Each row was made from one walk, in order. Every step used is in the known rows, and no mark comes twice. Write each row's walk.
Known rows
tete-kube: [-0.19 -0.60 -1.57  0.26  0.36 -0.97  0.23 -0.07 -0.08 -0.39  0.67  0.91
  0.61  0.20  1.66 -0.13  1.54  0.82 -0.36  0.28]
manez-kova-numozu-mefe-nufip-kube-movemag: [ 2.67 -1.23 -1.25 -1.30  0.41 -1.14 -2.13  0.11  4.17  1.08 -0.40  1.71
  0.07  1.33 -2.79  5.00 -0.70 -1.39  0.61  0.60]
nufip-kube-movemag-mefe-numozu-kova-manez: [ 4.22 -1.30 -2.70 -2.19 -0.93 -0.59 -3.00  2.55  3.01  0.45  0.03  2.10
  1.67 -0.53 -2.30  3.98  0.76 -1.00  2.26  2.94]
tete-kube-movemag: [ 1.96 -0.17 -0.69 -0.89 -0.10  0.25 -0.01  0.45 -0.74 -1.05  0.65  2.52
  0.66 -0.07  2.21 -0.40  1.45  0.74  0.02  0.85]
kube-movemag-mefe-nufip: [ 3.15  1.16 -0.80 -0.81 -1.68  1.13 -0.84  0.98  1.43 -0.25 -2.11  0.47
  0.52  1.43 -0.48  1.99 -1.35 -0.71 -0.45  1.71]
manez-kova-movemag-mefe: [ 4.24  1.39 -2.66 -0.58 -0.50  2.87  0.15  0.86  2.54 -0.95  0.38  0.56
  0.57  1.30 -2.30  1.40  1.23 -1.38 -1.05  2.77]
kova-movemag-mefe-nufip: [ 3.73 -0.06 -2.44  0.40 -1.79  1.40 -0.59  0.64  2.46  0.44 -3.32 -0.90
  2.45  1.74 -0.62  2.75 -0.70 -0.84 -2.14  1.88]
kova-numozu-mefe-nufip-kube-movemag: [ 2.07 -2.42 -0.28 -1.58 -0.59 -2.01 -1.94 -0.23  2.83  1.47 -2.43  0.71
  1.66  0.80 -1.15  4.44 -1.29 -0.54 -0.67  0.21]
nufip-kube-movemag-mefe-numozu: [ 2.15 -0.37 -1.28 -2.79 -0.43 -0.30 -1.50  1.59  1.31 -0.73 -1.75  1.24
  1.98  0.23 -0.64  2.78 -0.87 -0.08  1.46  1.90]
kube-movemag-mefe: [ 3.22  1.51 -0.04 -2.06 -1.30  1.83  0.01  0.70  0.07 -1.43 -0.58  0.85
  0.45  0.45 -0.63  0.07 -0.21 -0.51 -0.43  2.08]
manez-kova-movemag-mefe-numozu: [ 3.60  0.15 -3.78 -0.35  0.31  2.32 -0.81  1.96  2.88 -0.53 -0.47 -0.60
  0.90  1.32 -2.59  2.73 -0.36 -0.92  0.33  3.08]
nufip-kube: [-0.58 -0.47  0.00 -1.00  0.09 -1.74 -0.51 -0.14  0.94  0.01 -0.47  1.43
  1.17 -0.28  0.25  1.24  0.90  0.04  0.26 -0.42]
tete-kube-movemag-mefe-numozu: [ 2.55 -0.38 -2.81 -1.52 -0.02  0.33 -0.93  1.87  0.35 -1.25 -0.72  0.70
  1.32  0.74  0.67  1.22 -0.24  0.61  0.71  2.67]
mefe-numozu: [-0.35 -1.27 -1.09  0.20  0.97 -0.44 -1.13  1.13  0.20  0.51 -0.89 -1.08
  0.09  0.19 -0.31  1.38 -1.46  0.42  1.38  0.35]
movemag-mefe-nufip: [ 1.13  0.88 -1.85  0.23 -1.27 -0.07 -0.70  0.46  2.10  0.42 -2.14 -1.18
  0.61  1.72 -1.06  2.27 -1.33 -0.74 -0.74  1.08]
numozu-mefe: [ 0.38 -0.29 -0.17 -1.02  0.29 -1.58 -1.59 -0.43  1.07 -0.58  0.16 -0.18
 -0.02  0.29 -1.48  0.89  0.53  0.51 -0.59  0.72]
kova-manez-kube-movemag-mefe-numozu: [ 4.54 -1.32 -4.48 -1.24 -0.64  1.02 -0.89  3.30  1.18  0.76 -1.00  1.18
  3.47  0.09 -1.68  1.31 -0.68 -0.62 -0.31  2.73]
mefe-numozu-kova-movemag-kube-tete: [ 2.37  0.17 -1.58 -1.92 -0.32  0.90 -2.11  1.83  1.40 -0.92 -2.17  0.58
  0.91  0.25 -1.00  2.83  1.69  1.15  0.42  1.46]
kube-tete: [ 0.89  1.01  0.39 -0.89 -0.01  1.14 -0.64  0.26 -0.17 -0.10 -0.38  0.15
 -1.67  0.19  0.92  1.45  1.35  0.72 -1.14  1.01]
tete-kube-movemag-mefe: [ 2.92  0.82 -1.72 -1.70 -0.96  0.77  0.14  0.76  0.00 -1.79  0.18  1.91
  1.20  0.64  0.99  0.03  1.44  0.23 -0.68  2.38]
manez-kube-movemag-mefe: [ 3.11  1.29 -1.84 -2.24 -0.96  0.69  0.13  1.23  0.01 -1.85 -0.93  1.57
  2.50  0.61 -1.47 -0.74  0.44 -0.72 -1.72  1.79]

Which walk is each row?
[ 1.14  0.06 -2.23 -1.02 -0.04 -0.95 -2.48  1.26  1.87 -0.79 -0.19 -1.40
 -0.75  0.60 -2.98  2.12 -0.54 -0.66  1.78  2.38] -> movemag-mefe-numozu-kova
[ 2.55  0.94 -0.10 -2.98 -1.44  0.10 -0.39  0.58  1.07 -1.43 -0.99  2.28
  1.67  0.20 -0.43  1.47  0.79 -0.41 -0.03  1.67] -> nufip-kube-movemag-mefe
[ 0.44 -1.93 -0.49 -0.77  0.26 -0.82 -0.64 -0.73  1.28  0.98 -0.54 -1.79
  0.50  0.32 -2.29  1.36 -0.84 -0.15 -1.34  0.60] -> kova-numozu-mefe
[ 4.68 -1.36 -4.33 -1.05 -0.48  0.10 -2.43  2.75  2.03  0.14  1.14  1.88
  1.13 -0.03 -0.96  2.55  1.31 -0.26  1.53  3.59] -> tete-kube-movemag-mefe-numozu-kova-manez
[ 0.75  0.01 -0.59 -1.50 -0.11 -2.86 -3.46 -0.19  3.11  0.38 -2.08  1.18
 -0.56  1.19 -0.17  5.55  1.46  0.78 -1.23  0.62] -> numozu-mefe-nufip-kube-tete
[ 3.53 -0.06 -2.57 -0.76 -1.82 -1.36 -2.44  0.32  4.26 -0.12 -2.79  0.85
  2.38  1.38 -1.97  4.69  1.29 -1.51 -0.74  1.71] -> numozu-kova-movemag-mefe-nufip-kube
[ 5.02 -0.21 -4.11 -0.16 -1.79  0.76 -0.66  2.41  2.23  1.28 -1.71  1.75
  3.50  1.14 -1.23  1.85 -0.48 -1.43 -1.78  1.97] -> kova-manez-kube-movemag-mefe-nufip
[ 3.79 -2.02 -3.45 -0.50  0.37 -0.74 -2.48  2.93  1.15  0.85  0.60  2.29
  1.79 -0.75 -2.09  1.58  0.41 -0.93  1.54  1.58] -> mefe-numozu-kova-manez-kube-movemag
[ 3.95  0.56 -1.73 -1.10 -1.44  0.94 -1.31  0.32  2.03 -1.38 -0.70 -0.02
  1.06  0.62 -2.30  1.50  1.77 -1.20 -1.13  2.72] -> numozu-kova-movemag-mefe
[ 1.95  1.20 -1.79 -1.09 -0.32  2.03  0.95  1.07  1.88 -0.94  0.07  1.94
  2.01  0.57 -1.65 -0.09  1.44 -0.08  0.11  0.22] -> manez-kova-movemag-kube
[ 2.11  0.25 -0.79 -1.29 -0.11  0.00  0.15  0.88 -0.70 -1.10 -0.16  2.24
  1.82  0.04 -0.06 -1.08  0.52 -0.40 -0.89  0.36] -> manez-kube-movemag
[ 3.11  0.62 -2.55 -0.51 -1.31  0.02 -0.66  1.02  1.32 -0.62 -1.35  1.45
  1.25  1.65  1.10  1.88  0.16 -0.06 -0.76  1.89] -> tete-kube-movemag-mefe-nufip
[ 0.63  0.35 -1.92 -0.57 -1.30 -1.77 -1.26  0.26  2.96  0.40 -2.57  0.28
  1.74  1.42 -0.71  3.54 -0.42 -0.74 -0.30  0.60] -> movemag-mefe-nufip-kube
[ 1.70 -2.26 -2.74  0.83  0.58 -0.74 -2.50  1.93  1.95  1.80  0.90  0.05
 -0.10 -0.62 -1.79  2.62 -0.16 -0.57  2.28  1.18] -> mefe-numozu-kova-manez
[ 5.17  0.40 -3.38 -1.66 -1.48  0.16 -1.38  2.06  1.73 -0.55  0.85  2.61
  2.01 -0.14 -2.94  0.52  1.86 -1.69 -0.57  2.82] -> numozu-kova-manez-kube-movemag-mefe
[ 1.06 -0.83 -1.61 -0.59  1.07 -0.04 -0.82 -0.31  2.67  0.74  1.57 -0.78
 -1.31  0.90 -3.80  1.96 -0.30 -0.90 -0.14  1.01] -> manez-kova-numozu-mefe
[ 4.94 -0.76 -2.61 -1.18 -0.88  1.11 -2.60  2.73  2.05  0.52  0.40  0.91
  0.49 -0.26 -2.59  2.63 -0.25 -1.10  1.87  3.31] -> kube-movemag-mefe-numozu-kova-manez
